Every row comes from one small tree of marks. Brackets hold a mark, then the marks that hang from it, in alphabetical order. Every link used is in the known rows. Which tree was each row made from?
In the rows, 128 means zero.
Known rows:
(tose (gogulin loran ribed)): [160 102  78  82 137  79  94  87 101 147 118 140 124 111 115 120 130  97
 117  91 129  78 140 159 138  86 129 178 118 172 151 110 114]
(ribed (borupi (loran (gogulin luzis)))): [167 113  68 116 137 109 116 105 124 165  95 151 125 105 141 127 162 139
 159 103 116 100 147 155 136 112 149 186 136 160  98 103  91]
(borupi (loran gogulin)): [145 121  87 109 138  97  98 108 115 138 107 129 131 111 156 137 144 124
 155  98 140 125 133 154 125 118 136 167 138 169 115 112  97]
(ranu (gogulin (loran borupi))): [142 131  83 103 166  84 103 105 123 149 121 147 153 116 108 106 121 135
 131 107 135 111 143 136 143 125 163 175 130 177 139  85 113]
(borupi (gogulin ranu) loran): [170  99  82 124 158  89  84  92 106 162 116 134 124 128 131 127 127 133
 135  77 155 114 131 129 114 141 135 144 151 165 151 121 127]
(korob (gogulin luzis (nerel borupi))): [145 101 106  78 135  99 111  98 130 165 115 145 121 110  95 108 155 137
 152 115 108 102 120 143 151  93 155 188 122 171  99  96 124]
(tose (gogulin ribed)): [154 103  95  88 107  84  95  81  97 158 114 139 124 108 129 120 142  96
 132 107 111  94 148 160 138  85 131 179 122 166 154 110 118]
(suzak (gogulin korob loran nerel ribed)): [157  97  78  60 170  62  56 107  67 159 114 128 131 100 126 115 106 137
 126  87 127  72 139 164 139  62 133 201  92 147 123  99 110]
(ribed (borupi (gogulin ranu) luzis)): [174  95  75 110 133  96 108 100 100 197 109 176 123 117 140  98 145 146
 123  97 126 107 162 124 141 158 154 158 145 145 158  98 137]
(nerel borupi): [129  96 107  92 133 107 115 103 128 158 113 116 144 135 119 103 150 113
 143  97 118 131 140 131 137 123 165 173 131 150 129 106 128]
(ribed borupi): [158  93  93 103 125 111 106 101 128 176 103 141 143 113 125 104 135 134
 132 103 110 125 160 136 151 125 163 182 129 142 138  98 111]
(ranu (gogulin ribed)): [136 108  99 115 137  70  69  85  99 150 100 124 151 127 118 117 148 123
 142 117 104  97 168 149 136 102 136 184 121 155 155  90 129]
(borupi (gogulin nerel ranu ribed) korob luzis): [169  86  95  78 148  55  74 104  66 192 116 167 119 109 149 103 140 137
 140  93 131  85 167 124 131 124 132 170 131 162 155 106 158]
(zapok (gogulin loran nerel)): [166 102  81  71 165  78  99 121 124 146 115 119 127  92 120 120 137 124
 127  86 139 111 131 141 155 103 167 192 122 163 119 116 121]
(disus (zapok (gogulin nerel))): [170  98 104  84 144  88  81 108 137 159 115 123 137  86 142 119 153 138
 139  75  99 126 130 146 164 115 188 195 115 156 121 114 108]
(borupi (gogulin loran luzis) nerel): [159 104  81  86 144  71 107 103 122 126  87 115 118 132 124 127 146 132
 122  84 147  93 155 164 112 118 136 151 133 179 135 101 116]
(lakuf (disus (zapok (gogulin loran nerel ranu)))): [177  96  81  85 185  86  59 115 131 177 141 125 159  98  97 119 140 131
 122  50 109 114 103 151 153 101 189 209 114 152 123 139 117]
(borupi (korob (gogulin luzis ribed)) loran nerel): [164 102  96  92 130  74  68 101  78 141  89 132 112 112 133 133 147 139
 158  85 122  84 158 172  98  84 108 180 126 214 122  90 107]
(ranu (gogulin loran (nerel borupi))): [129  97 110  91 188  82  97 115 123 158 119 127 149 124  97 104 137 138
 143  88 139 117 128 132 149 123 152 184 132 158 119  79 114]
(loran (borupi luzis) gogulin): [140 142  87  77 114  90 138 115 106 161 120 174 141  97 164 107 150 118
 153 130 122 123 143 147 152 131 171 167 129 174 125 103 121]
(disus (zapok (gogulin loran ribed))): [173  95  74  93 163  75  64  95 118 141 116 114 139 110 133 119 145 111
 117  62 103  78 141 147 152 104 178 199 105 156 133 116 118]
(ranu (gogulin loran luzis)): [145 124  63 104 153  82  90  89 137 132  84 125 132 134  92 126 163 130
 135 108 114  98 172 152 127 109 139 173 116 175 132  98 118]
(suzak (gogulin loran luzis nerel ribed)): [162  97  71  58 155  48  86 104  89 153  97 130 117 102 108 123 147 122
 134 100 112  53 142 166 139  68 139 189  92 147  97 118 132]
(borupi nerel): [139 102 112  85 118  80 109 114 111 136 100 112 140 118 129 124 141 123
 137  88 128 133 151 170 129 115 150 159 126 162 141 103 118]
(lakuf (disus (zapok (gogulin korob)))): [162 107  78  95 135 119  39  92 132 161 115 107 165 116 147 120 152 135
 138  79  82 151 152 164 141  76 177 209 107 163 141 114  88]
(ribed (borupi (gogulin luzis ranu) korob loran)): [188  89  61 133 159 103  82  93 105 192  99 159 110 125 131 113 144 152
 149  79 135  95 170 116 108 140 136 180 154 168 130 104 114]
(lakuf (disus zapok)): [149 100 101  95 121 114  62  93 158 160 110 117 169 124 137 117 153 128
 139  76  80 154 147 167 138 109 165 179 113 153 139 121 103]
(ranu gogulin): [135 117  96 115 133  88  78  93 122 145  97 124 146 129 120 121 147 132
 142 117 115 134 169 145 134 123 142 172 126 165 151  89 115]
(zapok (gogulin (nerel borupi) ranu ribed)): [155  78 102  93 175  65 100 117  76 188 149 125 141 102  87 102 147 102
 146  90 119  73 104 123 162  92 187 215 127 128 123 126 162]
(korob (gogulin ribed)): [152 104  97  94 117  88  68  83 103 149 115 137 133 112 117 111 132 122
 130 117 109  88 141 150 135  89 131 183 114 173 147 100 127]
(disus (zapok gogulin)): [165 105  84 102 132  97  78  96 139 148 111 118 135 106 146 124 159 123
 135  79  95 130 149 145 147 125 187 187 117 160 133 114 106]
(zapok (gogulin loran ranu)): [166 107  52 102 170  85  92 105 106 151 125 122 127 112  93 120 136 107
 115  80 137  94 129 128 136 119 172 190 124 159 137 131 139]
(nerel (borupi (loran gogulin))): [128 110  99 111 151 107 112 114 110 150 121 126 136 125 148 122 150 115
 164  90 140 126 116 143 127 129 150 175 148 162 104 103 101]
(korob (gogulin loran nerel ranu)): [167 103  84  85 170  80  80 103 110 159 139 160 121  96  77 112 109 145
 112  86 145  88  97 141 141 110 144 184 117 170 128 111 127]

Write each row's tree:
[189  88  64  84 160  81  82 110 112 176 106 154 134  97 150 106 158 130
 123  60  90  80 160 147 168 126 184 199 110 153 132  94 116]  (disus (zapok (gogulin loran (ribed (borupi luzis)))))
[147  72 125  80 171  81  86 118  91 171 121 125 137 113 141 106 135 129
 171  67 131 107 138 130 137 101 139 188 134 165 109  98 129]  (gogulin (nerel (borupi korob loran)) ribed)
[140 101 104 103 144 120  73 101 107 158 116 141 120 129 140 113 136 142
 160  81 138 133 137 123 109 129 128 181 147 204 118  78  97]  (nerel (borupi (korob gogulin) loran))
[158 113  93 107 152  78  98 108  67 174 144 145 147 110 127 105  96 149
 128  93 154 101 124 146 121 118 164 170 140 169 160  96 118]  (loran (borupi (gogulin korob ranu) nerel))
[170  97  73  87 158  65  84  88  88 175 124 142 134 101  87 115 135 133
 142 104 101  63 140 159 153  52 151 199  92 137 133 128 156]  (gogulin korob luzis nerel ranu ribed)
[146 103 108  77 110  73 111 116  98 144  86 133 121 123 171 123 153 136
 133  89 141 131 166 164 118 144 136 132 145 180 157  88 125]  (borupi gogulin luzis nerel)
[165 109  74  93 123 110  70  91 158 156  99 108 154 118 128 128 189 118
 146  92  64 131 158 165 139  85 184 199 111 161 121 134 111]  (lakuf (disus (zapok (gogulin luzis))))
[174  89  93 122 142 110  92 104 121 173 101 141 128 115 158 112 126 155
 138  81 144 121 150 133 132 142 138 159 158 160 141  85  96]  (ribed (borupi gogulin loran))
[132  89 117  71 142  84 101 119  96 174 118 128 134 110 125 112 144 124
 152  96 120 123 124 141 138 116 159 189 125 136 101  99 114]  (suzak (gogulin (nerel borupi)))
[161 122  73  75 151  84  98  90  86 162 142 160 140  94 121 105  99 116
 122 102 132  73 130 160 152  66 148 194 112 182 147  98 106]  (tose (gogulin korob (loran borupi) ribed))
[124  97 130 101 159  86  97 112 118 169 116 128 151 124 105 105 149 139
 158 103 123 132 138 134 152 122 156 186 138 149 124  79 118]  (ranu (gogulin (nerel borupi)))
[153 116  89  96 137 100  90  91 107 165 127 145 145 111 155  97 105 148
 131 119 137 118 148 131 135 109 158 170 138 169 155  88 109]  (loran (borupi (gogulin korob)))
[148  98 122  88 130  56 107 109  77 158 128 131 150 107 148  99 121 126
 136 101 140  86 136 153 129 111 159 165 140 166 151  89 129]  (loran (borupi (gogulin ribed) nerel))
[170  97  92  70 167  93  60 118 148 159 125 112 161  97 128 121 150 135
 130  58 105 135 124 159 155  91 181 204 112 163 116 124 100]  (lakuf (disus (zapok (gogulin loran nerel))))
[155  90 105  87 167 104  76 109 121 172 134 122 145 100 141 107 143 144
 147  68 104 128 124 143 167 101 196 214 115 150 113  96  96]  (disus (zapok (gogulin korob (nerel borupi))))
[152  92 121  68 152  82 100 119  91 172 118 159 122  98 139 109 142 141
 164  82 125  97 113 153 156 101 133 164 129 186 113  89 136]  (korob (gogulin (nerel (borupi loran luzis)) ribed))
[177  89  82 116 128  90 100  86  78 201 134 172 131  99  96 111 129 110
 126  98 110  71 134 146 151 101 151 202 129 138 154 107 125]  (tose (gogulin ranu (ribed borupi)))
[158 105  91  96 126 112  57  98 147 158 111 107 165 114 141 124 167 119
 139  80  82 151 144 159 141 102 182 198 120 159 136 122 104]  (lakuf (disus (zapok gogulin)))
[145 115 115  77 144  62 115 117  87 173 148 155 157  77 138  98 127 122
 152 127 125  80 111 149 169  85 170 204 122 147 111 106 126]  (loran borupi (gogulin nerel ribed))
[152  83  88  69 195  76  81 119  85 163 139 109 141 105 114 100 126 124
 136  79 130  74 121 135 161  65 170 220 114 154 121 103 125]  (zapok (gogulin korob loran (nerel borupi) ribed))
[152 108  94  78 132  64 104 100 102 155 112 139 133  98 125 122 165 113
 153 125 102  68 138 165 153  68 148 201 108 143 104 119 129]  (loran (gogulin luzis nerel ribed))
[158 112  74  77 148  78  81 115  72 149 111 170 109 115 120 115 127 143
 125  68 150 106 153 151 103 141 127 167 126 215 147  87 122]  (borupi (korob (gogulin loran ranu)) luzis nerel)
[174  76  86 113 154  68  76 120  44 192 124 138 134 103 119 107 139 121
 142  77 122  79 161 131 127 112 170 227 134 153 142  97 129]  (zapok (gogulin ranu (ribed (borupi korob nerel))))
[172  89  76  97 147  97  71  92 104 165 119 156 132 106 105  96 116 140
 112  97 118  68 136 143 151  99 139 197 116 163 136  79 109]  (korob (gogulin loran (ribed borupi)))
[142  86  87  94 163 104  80 102 114 154 113 129 125 152 146  93 133 126
 128  78 157 115 160 106 105 148 137 175 152 178 141  82 109]  (nerel (borupi (gogulin loran) korob))
[175 102  71  87 143  69  91  81  77 184 129 161 117  90  83 121 137 121
 137 109 103  55 131 169 153  44 139 205 102 156 138 126 131]  (tose (gogulin korob luzis nerel ranu ribed))
[171 114  37 109 147  93  88  84 102 163 110 126 123 116  96 126 156 120
 137 111 104  93 154 141 136  74 171 202 109 160 134 131 136]  (zapok (gogulin korob luzis ranu))
[167 112  50 106 136  83 107  91 116 160 107 127 121 114  91 130 171 104
 140 109 103  92 149 136 137  98 179 192 118 152 131 141 153]  (zapok (gogulin luzis ranu))
[184  85  92 101 153  96  87 109 117 189  88 155 108 104 156 111 144 174
 159  83 135 110 171 126 128 121 131 181 152 172 110  83 100]  (ribed (borupi (gogulin luzis nerel) korob loran))
[169  91  90 113 144 114  85 111 118 175  97 144 130 113 154 111 133 152
 153  74 127 140 174 128 125 137 140 184 142 169 126  88  92]  (ribed (borupi korob loran))
[151 133  87  72 111 103  96 105 104 169 116 190 124  96 157  98 133 146
 146 123 120 132 166 128 131 129 147 172 129 214 137  80 121]  (loran (borupi (korob gogulin) luzis))
